Every row comes from one small tree of marks. The marks that hang from a mark follow it in brackets, in alphabetical order. Every link used is in the known rows. Which tree was each row made from?
Known rows:
soga[gogu luvazes pepab]: [ 0.05 -0.27  0.45 -0.14  0.14 -0.12  0.27 -0.34  0.13  0.00  0.07  0.09
  0.22 -0.16 -0.20  0.15 -0.05  0.02]
femi[favaf[visu] pepab[soga]]: [-0.02 -0.25 -0.26 -0.04  0.13 -0.05  0.56  0.12  0.20  0.21  0.02 -0.26
  0.07 -0.01  0.05  0.33  0.15  0.16]
visu[favaf]: [ 0.00  0.03 -0.11  0.14 -0.08  0.13 -0.06  0.14 -0.02  0.00 -0.26  0.04
  0.12 -0.15 -0.05 -0.01  0.18  0.00]
soga[gogu luvazes pepab[visu]]: [-0.07 -0.21  0.36 -0.17  0.28 -0.09  0.42 -0.49  0.13 -0.02  0.20  0.25
  0.26 -0.06  0.10  0.00  0.12  0.03]
soga[pepab[visu[favaf[femi] gavo]]]: [ 0.06  0.09  0.03 -0.20  0.01  0.03  0.00 -0.16 -0.02  0.13  0.06 -0.04
  0.08 -0.23 -0.08 -0.14  0.42 -0.03]
visu[gavo]: [ 0.08  0.10  0.11 -0.17  0.00  0.04 -0.09 -0.06  0.11 -0.01  0.17 -0.09
 -0.12  0.03 -0.05 -0.07  0.00  0.06]
pepab[visu]: [-0.11  0.05 -0.08 -0.03  0.14  0.03  0.14 -0.14 -0.01  0.00  0.13  0.17
  0.02  0.08  0.28 -0.15  0.16  0.00]
visu[favaf[femi[pepab[soga]]] gavo]: [ 0.19 -0.29 -0.07 -0.16 -0.22  0.05  0.05  0.27  0.06  0.00  0.02 -0.08
 -0.04 -0.33 -0.25  0.21  0.38  0.17]
soga[gogu luvazes pepab[visu[gavo]]]: [ 0.02 -0.09  0.50 -0.34  0.29 -0.06  0.34 -0.55  0.26 -0.01  0.38  0.16
  0.14 -0.04  0.04 -0.06  0.11  0.08]
soga[luvazes]: [ 0.11 -0.08  0.20  0.06  0.23  0.06  0.15 -0.16  0.03 -0.03  0.17  0.08
  0.13  0.03  0.00 -0.08 -0.06  0.06]
luvazes[soga[pepab[visu]]]: [-0.14  0.19  0.00 -0.08 -0.05 -0.19  0.24 -0.15  0.06  0.21  0.08 -0.15
  0.13  0.11  0.16  0.01  0.23 -0.06]
femi[favaf pepab[soga]]: [-0.03 -0.43 -0.18  0.04  0.11  0.03  0.34  0.19  0.03  0.04 -0.01 -0.05
  0.21 -0.12  0.03  0.40  0.10  0.17]
luvazes[soga[gogu pepab[visu]]]: [-0.16  0.01  0.17 -0.19 -0.12 -0.19  0.38 -0.29  0.31  0.20  0.06  0.07
  0.13 -0.01  0.02  0.14  0.19 -0.05]
pepab[visu[favaf[femi] gavo]]: [ 0.10  0.11 -0.03 -0.07  0.00  0.20 -0.02 -0.08  0.11  0.09  0.15  0.16
 -0.01 -0.16 -0.03 -0.24  0.38  0.02]
luvazes[soga[gogu pepab[visu[gavo]]]]: [-0.07  0.11  0.31 -0.35 -0.14 -0.17  0.29 -0.35  0.42  0.20  0.24 -0.02
  0.03  0.01 -0.04  0.07  0.20  0.02]
luvazes[soga]: [ 0.01  0.14  0.00  0.04 -0.22 -0.04  0.11  0.07  0.19  0.17  0.02 -0.10
  0.01  0.11 -0.08  0.06  0.02 -0.02]
favaf[femi[pepab[soga]] visu[gavo]]: [ 0.20 -0.13 -0.03 -0.35 -0.11 -0.15  0.33  0.05  0.25  0.16  0.32 -0.31
 -0.32 -0.08 -0.17  0.16  0.25  0.13]
soga[gogu luvazes pepab[visu[favaf]]]: [-0.08 -0.17  0.26 -0.04  0.21  0.04  0.36 -0.36  0.10  0.00 -0.04  0.28
  0.39 -0.21  0.03 -0.01  0.31  0.03]
favaf[femi[pepab] visu[gavo]]: [ 0.30  0.06  0.07 -0.29  0.01 -0.12  0.14  0.07  0.27  0.35  0.21 -0.27
 -0.35  0.01 -0.18  0.07  0.19  0.03]

Which tree is each row?
[ 0.01 -0.07 -0.13 -0.14 -0.14  0.17  0.18 -0.11  0.07 -0.09  0.27  0.11
  0.01 -0.25 -0.01 -0.13  0.44  0.12]	pepab[soga visu[favaf[femi] gavo]]
[ 0.08 -0.25 -0.04 -0.34 -0.01 -0.06  0.26 -0.02  0.09  0.01  0.38  0.04
 -0.15 -0.11  0.08  0.08  0.37  0.17]	favaf[femi[pepab[soga visu[gavo]]]]
[ 0.08 -0.08 -0.15  0.03  0.28  0.01  0.36  0.13  0.21  0.39 -0.09 -0.20
  0.03  0.08  0.03  0.25  0.10  0.03]	femi[favaf[visu] pepab]
[ 0.18 -0.07  0.06 -0.27  0.11 -0.01  0.07  0.01  0.12  0.19  0.29  0.09
 -0.19 -0.02  0.05  0.00  0.33  0.06]	favaf[femi[pepab[visu[gavo]]]]
[-0.06 -0.03  0.19 -0.09  0.38 -0.11  0.30 -0.38 -0.10  0.01  0.21  0.03
  0.27  0.04  0.22 -0.14  0.13  0.00]	soga[luvazes pepab[visu]]
[-0.12 -0.21  0.04 -0.03  0.22  0.03  0.45 -0.31  0.00 -0.21  0.41  0.19
  0.19  0.02  0.31 -0.14  0.15  0.17]	pepab[soga[luvazes] visu]
[-0.13 -0.17  0.01 -0.23 -0.16  0.16  0.31 -0.23  0.30 -0.20  0.16  0.29
  0.06 -0.24  0.06  0.01  0.36  0.21]	pepab[soga[gogu] visu[favaf gavo]]
[ 0.19 -0.20 -0.11  0.08 -0.10  0.06 -0.05  0.35 -0.04  0.19 -0.28  0.05
  0.04 -0.27 -0.21  0.19  0.36  0.00]	visu[favaf[femi[pepab]]]
[ 0.11 -0.24 -0.14 -0.19 -0.13 -0.20  0.40  0.13  0.12  0.16  0.16 -0.23
 -0.20 -0.12 -0.11  0.23  0.23  0.08]	favaf[femi[pepab[soga]] visu]
[-0.18 -0.13  0.16 -0.25  0.07 -0.16  0.28 -0.35  0.11  0.03  0.04  0.19
  0.12 -0.10  0.10  0.07  0.18 -0.02]	soga[gogu pepab[visu]]
[-0.10 -0.38  0.21 -0.15  0.13  0.05  0.61 -0.44  0.23 -0.21  0.42  0.40
  0.18 -0.10  0.16 -0.01  0.12  0.18]	pepab[soga[gogu luvazes] visu]
[ 0.01  0.11  0.21 -0.12  0.31  0.08  0.13 -0.30 -0.01  0.00  0.14 -0.01
  0.28 -0.07  0.12 -0.20  0.30  0.07]	soga[luvazes pepab[visu[favaf gavo]]]
[-0.04 -0.05  0.25 -0.16 -0.28 -0.23  0.25 -0.14  0.30  0.20 -0.07 -0.09
  0.10 -0.09 -0.26  0.28  0.03 -0.05]	luvazes[soga[gogu pepab]]
[ 0.22 -0.06 -0.06 -0.12  0.01 -0.14  0.24  0.15  0.15  0.36  0.04 -0.18
 -0.23 -0.03 -0.14  0.14  0.20 -0.04]	favaf[femi[pepab] visu]
[-0.06 -0.16 -0.18 -0.19 -0.03  0.07  0.19  0.11  0.05 -0.08  0.05  0.04
  0.05 -0.11  0.24  0.09  0.51  0.23]	femi[pepab[soga visu[favaf gavo]]]
[ 0.09  0.20 -0.02 -0.07  0.23  0.12  0.29 -0.15  0.34  0.30  0.22 -0.27
 -0.04  0.10 -0.06 -0.03 -0.04  0.05]	femi[favaf[visu[gavo]]]
[-0.03 -0.28  0.34 -0.30  0.14  0.08  0.51 -0.50  0.35 -0.23  0.57  0.30
  0.09 -0.07  0.10 -0.07  0.11  0.23]	pepab[soga[gogu luvazes] visu[gavo]]
[ 0.11 -0.42 -0.08 -0.13 -0.15 -0.12  0.19  0.20 -0.04  0.00  0.12 -0.05
 -0.06 -0.22 -0.15  0.30  0.22  0.11]	favaf[femi[pepab[soga]]]
[ 0.03  0.07  0.33 -0.25  0.39 -0.07  0.21 -0.43  0.02  0.02  0.39 -0.06
  0.16  0.07  0.17 -0.20  0.13  0.07]	soga[luvazes pepab[visu[gavo]]]
[-0.04 -0.28 -0.12 -0.18  0.24  0.09  0.39 -0.02  0.14  0.04  0.30  0.02
  0.13  0.01  0.25  0.20  0.27  0.24]	femi[favaf pepab[soga visu[gavo]]]
[-0.04 -0.20 -0.16  0.06  0.36  0.11  0.28  0.05  0.05  0.24 -0.01  0.15
  0.21  0.07  0.28  0.17  0.23  0.06]	femi[favaf pepab[visu]]
